Known rows, with every step that occurs:
sozi -> meviben -> guze -> pefeb: [-3.19  0.95  7.27 -0.62  0.75  0.09  1.33  1.07 -0.69 -7.05 -0.65 -4.20
  0.12 -1.60 -2.60 -3.38 -0.66 -0.17]
meviben -> mevud: [-1.35 -1.78 -1.65  1.79 -1.52 -1.60 -1.63 -0.89  1.88  0.85  0.23  2.57
 -1.01  0.67  1.49 -0.63 -1.25  0.73]
mevud -> pefeb -> guze -> meviben: [-2.97 -3.59  1.34 -1.24 -1.53  7.20  0.36  4.80 -2.42 -5.84  0.30 -4.75
  3.50 -0.28 -3.29 -6.31  1.85 -4.06]
guze -> meviben -> mevud -> pefeb: [-2.43 -2.90 -1.12  1.31 -2.41  4.50 -2.06  4.06 -0.17 -5.45 -0.87  0.08
  2.81  0.08  0.19 -7.29  2.22 -0.59]
sozi -> meviben -> mevud -> pefeb -> guze: [-4.71 -3.05  1.38  1.26 -5.95  3.07 -1.28  1.53 -0.88 -3.93  2.11 -0.08
  3.63 -1.37 -1.90 -3.16 -1.52 -3.19]
vogo -> pefeb: [ 0.52  1.88 -1.23  2.80 -1.08 -0.10 -1.46  0.55 -1.84  0.95  1.97 -1.93
  2.12 -1.40  2.05 -3.25 -0.79  0.16]
guze -> meviben: [-0.75  0.44  1.36  1.62 -0.08  0.55 -0.91  2.12  0.14 -4.37 -2.87 -1.85
  1.19 -1.22 -1.26 -4.36  2.99  0.17]
meviben -> vogo: [-1.43  1.20 -0.34 -0.15 -1.02  0.07 -0.38 -0.12 -3.04 -0.86  1.87  0.25
  0.24  3.47  0.31  2.75  2.64 -1.73]
sozi -> meviben: [-1.61  2.54  3.38  3.06 -2.96 -2.12 -0.98 -1.06 -0.29 -1.87 -1.01  0.38
  1.92 -3.18 -2.28 -1.07  1.20 -0.18]
meviben -> guze: [-0.07 -1.74  1.52 -2.84  2.56 -0.93  1.90  1.97  0.06 -1.38 -1.05 -3.54
 -0.13  0.87 -0.04  0.49 -2.03 -0.95]
meviben -> mevud -> pefeb: [-1.22 -2.85 -1.77 -0.92 -2.85  3.63 -1.35  2.57  0.16 -0.88  1.69  2.59
  1.83  1.12  1.14 -2.61 -0.65 -0.55]
meviben -> vogo -> pefeb: [-0.24  2.69 -1.62  2.55 -2.08  0.10 -1.11  1.21 -5.14  0.07  3.65 -1.40
  2.48  1.67  2.07 -0.45  1.82 -1.70]
guze -> meviben -> mevud: [-1.90 -1.81 -0.47  3.07 -1.04 -1.14 -2.44  1.52  1.56 -4.22 -2.44  0.35
  0.16  0.03  0.01 -4.81  1.29  1.47]
meviben -> guze -> pefeb -> mevud: [-3.88 -7.19  3.83 -5.24  3.73  3.32  1.16  0.90 -0.09 -4.12  1.47 -4.29
 -2.44  1.36  4.45 -1.41 -2.74  1.40]
mevud -> pefeb -> sozi: [-3.01 -5.06  0.71 -5.42  1.24  8.52 -1.11  3.38 -2.54 -1.81  2.26  0.09
  0.09 -1.02  0.04  0.26 -2.71 -1.48]
vogo -> meviben -> guze: [ 0.76  2.39  2.84  1.18  0.54 -1.76  1.71  1.23 -0.14 -0.83 -2.00 -3.73
 -1.09  0.15  0.93 -0.53 -1.46 -1.15]
pefeb -> sozi -> meviben -> vogo: [-5.31  0.48  3.92 -0.42 -0.48  1.12 -3.15  0.96 -4.76 -3.88  1.21  0.58
 -0.53 -0.75 -1.93  3.59  0.21 -1.70]
vogo -> meviben: [ 0.61  3.73  1.98  4.00 -1.91 -1.15  0.22 -1.41 -0.05  0.66 -1.46 -0.33
 -1.10 -0.99  1.20 -0.39  0.76 -0.16]
mevud -> pefeb -> guze -> meviben -> vogo: [-3.78 -2.20  1.01 -1.35 -2.37  6.93 -0.08  5.15 -5.40 -6.81  2.37 -4.45
  3.64  2.81 -3.04 -3.39  4.15 -6.05]
meviben -> guze -> pefeb: [-1.95 -2.03  3.83 -3.66  3.54  1.95  2.68  1.70 -0.68 -4.04  0.60 -4.62
 -1.81  1.99 -0.61 -2.28 -1.87  0.36]

Rows:
[-4.01 -4.49 -0.35  2.24 -1.44  0.33 -1.16  1.47  0.39 -3.78 -1.62 -2.16
  0.24  0.92 -1.92 -4.37 -0.45 -1.47] : pefeb -> guze -> meviben -> mevud
[-4.22 -2.52  5.64 -2.59  2.21  0.73 -0.79  2.85 -1.52 -4.10 -1.26 -3.34
 -1.32 -3.65 -2.25  1.59 -4.66 -0.94] : pefeb -> sozi -> meviben -> guze
[-4.86 -5.86  4.78 -6.94  5.96  5.99  1.28  2.91 -2.12 -4.59  1.40 -4.43
 -3.90  1.11 -0.68  0.48 -5.22  0.01] : meviben -> guze -> pefeb -> sozi
[-2.25  3.99  3.10  2.88 -3.50 -2.17 -1.47 -0.51 -3.37 -3.57  0.22  0.47
  2.08  0.12 -1.76  1.19  3.84 -1.61] : sozi -> meviben -> vogo
[-2.73 -2.32  1.93  0.91 -0.23  2.00 -0.10  2.27 -1.08 -4.73 -1.41 -4.66
  0.83 -0.18 -3.13 -4.00  0.67 -2.32] : pefeb -> guze -> meviben
[-4.20 -2.04  4.05 -1.95 -1.39  6.01 -2.27  2.78 -3.01 -4.87  0.71  0.58
  1.62 -4.34 -2.32 -1.28 -1.46 -1.50] : mevud -> pefeb -> sozi -> meviben
[-5.53 -2.86  2.43  1.28 -1.55 -0.35 -4.01 -0.32 -0.45 -2.63 -0.55  3.28
 -1.70 -3.01 -0.79  0.67 -3.55  1.27] : pefeb -> sozi -> meviben -> mevud
[-1.85 -0.97  0.29  3.77 -1.19  2.12 -1.23  2.90 -3.06 -3.66  0.57 -6.75
  3.13 -2.17 -1.61 -6.71  0.47 -2.42] : vogo -> pefeb -> guze -> meviben
[-2.29  0.48 -1.38  1.71 -2.81  1.23 -0.42  0.82 -6.18 -0.39  4.89 -4.51
  2.46  2.28 -0.04 -0.32 -0.21 -3.95] : meviben -> vogo -> pefeb -> guze
[-1.72  5.48  1.90  5.71 -4.74 -2.07 -2.52  0.12 -5.66 -2.36  2.15 -1.18
  4.47 -1.66  0.51 -1.91  3.01 -1.68] : sozi -> meviben -> vogo -> pefeb
[-3.35  0.42  2.26  2.79 -0.93  1.78 -3.34  0.59 -3.62 -1.83  1.25 -1.20
  1.30 -5.86 -0.07 -2.16 -2.91  0.19] : vogo -> pefeb -> sozi -> meviben
[-3.17 -2.17 -0.74  2.96 -1.56  1.32 -3.26  2.36 -4.38 -4.18  1.42 -3.65
  2.41  0.18  5.33 -4.43  3.50  0.02] : guze -> meviben -> vogo -> pefeb -> mevud
[-1.61  1.47  0.58  1.19 -0.46  0.28 -1.27  2.28 -3.36 -5.54 -0.81 -1.69
  1.41  2.16 -1.09 -1.83  5.23 -1.40] : guze -> meviben -> vogo
[-3.22 -0.68 -0.57 -0.69  0.46  3.32 -2.41  2.36 -6.10 -0.13  4.49 -1.45
 -0.35  0.60  1.67  1.73 -1.62 -1.36] : meviben -> vogo -> pefeb -> sozi
[-3.60 -2.96  0.40 -0.20 -2.26  6.06 -2.40  1.90 -1.54 -0.97  0.99  2.17
 -1.87 -0.86  2.23 -0.84 -3.56 -0.53] : vogo -> meviben -> mevud -> pefeb -> sozi
[-3.77 -5.89 -1.76 -1.35 -3.35  5.28  0.06  1.95 -1.14 -0.99  2.89 -0.62
  1.93  1.65 -0.26 -2.17 -2.88 -3.15] : meviben -> mevud -> pefeb -> guze
[-4.33 -3.88  4.92 -4.57  0.56  5.66 -0.92  5.20 -3.04 -5.16  0.23 -3.37
  1.56 -3.52 -2.05 -0.95 -3.58 -2.73] : mevud -> pefeb -> sozi -> meviben -> guze
